Every row comes from one small tree of marks. Brackets hold a mark, then the marks that hang from it, in alphabetical order. Every link used is in the known rows. Which tree was each row made from?
Known rows:
[P [Z [J L]]]: -2,8,-12,-4,7,-8,36,-8,7,10,3,8,3,-7,-13,5,-3,-7,2,13,22,11,-13
[P D [Z [J G L]]]: 3,9,-11,-27,2,5,34,0,15,31,8,0,1,4,8,18,2,11,-14,6,27,13,-16
[J [E [P D Z]] G [L K]]: 12,-11,-33,-62,-6,7,29,19,4,53,-23,7,2,38,10,43,-34,1,-19,-2,11,-14,-9
[K [J E] L [P Z]]: -17,-27,-23,5,-24,-1,35,1,-4,6,-17,6,14,-10,-22,-3,-25,-23,-9,23,12,-32,-53
[E [P G]]: 15,0,-19,-8,3,-15,0,3,13,0,19,17,13,4,18,12,-14,9,-12,-12,-6,-5,-10
[P [D [J E]]]: 1,-13,-6,-13,-13,10,1,1,11,15,-6,-3,12,6,14,14,-13,2,-12,3,-6,-12,-16
[K L P]: -11,-23,3,17,-18,-19,15,-2,-8,-2,-11,4,-9,-10,-20,-13,-3,7,0,3,1,-27,-42
[Z [J D]]: 17,15,-13,2,3,3,-6,-22,6,-17,-3,0,1,-7,2,-8,3,15,-9,4,-1,4,-13
[E [P Z]]: 10,-8,-22,-18,-11,-12,20,10,8,7,12,7,7,1,-1,23,-19,-8,7,2,8,1,-4
[K [J E] [L [P D G]]]: -16,1,-24,-9,-7,14,13,-2,9,19,-3,11,20,-1,10,4,-5,0,-19,5,-2,-37,-37
[J D E G L]: 19,-16,-22,-38,-14,24,-2,-9,-9,16,-31,-7,3,41,10,28,-14,19,-27,-22,-4,-39,-5
[D [J E G]]: 8,-8,-3,-20,-8,-1,-9,-27,14,-5,-26,12,18,0,14,2,-11,9,-15,14,-14,-7,-20
[K [J G] L [P D Z]]: -9,-15,-8,-12,-20,-4,33,1,7,21,-6,5,4,-14,-8,-10,-4,2,-25,21,22,-18,-60
[Z [J [E [P D]] G L]]: 5,1,-27,-36,10,-2,21,-14,21,10,-5,-1,7,13,26,12,-21,34,-12,4,2,-1,-16
[D [J E G [L [P Z]]]]: -1,-6,-12,-30,-2,-13,12,-30,9,14,-33,16,15,12,-5,9,-11,3,-8,16,-2,-25,-25
[Z [J D [E P] G]]: 28,6,-35,-29,-5,8,-10,-25,14,-15,-13,1,11,9,24,14,-17,29,-17,-1,-10,-3,-14
[K L [P [D [J E]] G Z]]: -2,-29,-10,9,-31,-9,24,3,2,22,-4,20,14,-2,-7,16,-12,-7,-24,-3,6,-35,-63
[Z [J D E G L]]: 17,5,-24,-25,4,11,4,-27,6,-1,-22,-2,5,17,11,7,-10,28,-21,-3,-1,-12,-15
[P D]: -1,-3,-1,-10,-5,12,4,16,4,20,10,-10,-2,8,12,13,1,6,-8,-8,5,-2,-2
[L J P]: -4,23,-13,-3,13,-24,-12,-15,-8,7,-8,15,10,3,-14,-26,21,0,18,26,-2,-10,-12
[P G]: 8,8,-3,7,7,-1,-7,-2,5,3,12,18,11,3,13,5,5,2,-21,-13,-3,-4,-8
[J D E G [L [P Z]]]: 15,-7,-33,-45,-15,16,1,-14,-13,24,-34,-1,4,47,-5,40,-10,7,-18,-17,3,-48,-8
[L K P]: 0,27,-10,-14,15,-14,-13,-4,-9,20,-28,18,-11,7,-21,-1,4,-14,5,15,-2,-6,-5
[J D [E [P Z]] G [L K]]: 33,-12,-41,-60,-16,13,12,7,-7,36,-37,10,2,45,-1,44,-33,0,-26,-12,4,-30,-11

Which tree is each row?
4,-19,-17,-15,-1,-17,16,-14,15,6,-11,20,22,8,8,7,-29,4,-13,3,-11,-27,-27	[D [J [E [P G]] L]]
-5,1,-24,-8,-17,0,14,5,-3,33,0,21,20,8,-2,14,12,-6,-1,5,6,-29,-34	[K [L [J E] [P D G Z]]]
11,-17,-38,-15,-28,18,21,3,5,6,-3,12,25,-1,5,16,-24,-9,-24,-2,0,-36,-39	[K [J D [E [P G Z]]] L]
12,13,-29,-28,8,4,-2,-35,3,-1,-27,0,3,20,6,8,-5,29,-15,0,-4,-22,-17	[Z [J D E G [L P]]]
-8,4,-4,6,-6,-10,4,-10,0,6,-2,19,2,-6,-5,1,15,8,-3,-7,-3,-27,-27	[K [L [P G]]]
8,13,-29,-17,6,13,29,12,10,46,7,20,15,17,11,35,-12,-11,-30,-5,20,2,-21	[P D G [Z [J E [L K]]]]
-12,-23,-15,-14,-19,7,18,-1,6,16,-18,-3,9,-1,7,-8,-17,13,-27,15,4,-33,-55	[K [J E G] L [P D]]
36,10,-43,-25,-8,3,-9,13,-13,30,-21,31,21,25,-7,13,-16,-25,-15,13,-2,-10,-19	[L [J D [E [P G Z]]] K]
10,-22,-25,-19,-15,23,6,3,-15,14,-22,-10,4,38,-4,28,-22,0,-14,-23,-4,-45,-3	[J D E L]
31,5,-31,-26,-12,-1,-15,1,-23,28,-46,22,9,27,-21,0,-8,-19,-20,25,5,-13,-32	[L [J D E G] [K [P Z]]]
24,20,-11,-12,5,4,-13,-31,11,-16,-10,2,1,-4,13,-8,9,29,-19,5,-1,9,-15	[Z [J D G]]
19,-28,-43,-33,-23,14,22,12,-9,19,-13,-4,9,40,-4,46,-38,-6,-9,-22,2,-43,-6	[J D [E [P Z]] L]
12,23,-15,-21,15,-9,-1,-38,6,-3,-17,5,-4,7,0,-9,11,34,-14,4,3,-11,-20	[Z [J D G [L P]]]
8,-19,-35,-22,-18,7,14,12,3,8,-2,0,15,18,7,40,-34,-13,4,-4,-1,-12,1	[J [E [P Z]]]
36,-16,-41,-46,-31,22,-8,-2,1,6,-17,-1,14,33,17,49,-26,8,-21,-17,-5,-24,-4	[J D [E [P Z]] G]
2,35,-21,-22,11,-7,6,1,1,37,-15,16,-9,4,-17,14,4,-17,1,21,16,8,-14	[L K [P D [Z J]]]
0,0,8,-8,10,-22,15,-13,5,16,-27,21,1,-7,-17,-19,-8,-8,-7,22,-1,-6,-26	[D [J [L K]]]
25,29,-33,-37,3,-1,-34,-15,-18,27,-49,23,8,30,-12,-3,8,-5,-9,23,-8,-20,-16	[L [J D E G] K P]
-11,3,-27,-39,7,11,23,-7,7,29,-16,0,14,18,6,9,-13,-1,-18,15,12,-23,-17	[K [J E G [L [P D Z]]]]
6,3,-31,-15,3,2,9,-6,18,-3,5,-3,12,2,22,14,-23,16,-1,5,-4,5,-10	[Z [J [E [P D]]]]
-5,-19,-16,-5,-25,-3,30,-1,3,17,-9,2,0,-3,-6,13,-9,9,-11,7,15,-17,-51	[K L [P D [Z [J E G]]]]
4,18,-36,-8,3,-9,-6,-8,-8,21,-5,29,30,20,-6,11,8,-20,1,15,2,-19,-16	[L [J E] [P G Z]]
22,11,-33,-22,2,12,-7,7,-1,17,-20,21,13,11,2,7,-26,-19,-30,9,-6,-12,-18	[L [K [J D [E [P G]]]]]
-4,-3,-2,-6,13,-20,19,7,-14,27,-25,11,-15,13,-28,-12,-13,-8,-6,9,9,-16,-21	[J [L [K P]]]
-1,-10,-5,-15,2,-9,14,-10,3,18,-36,18,9,7,-11,-2,-23,-13,-9,18,-7,-17,-23	[D [J E [L K]]]
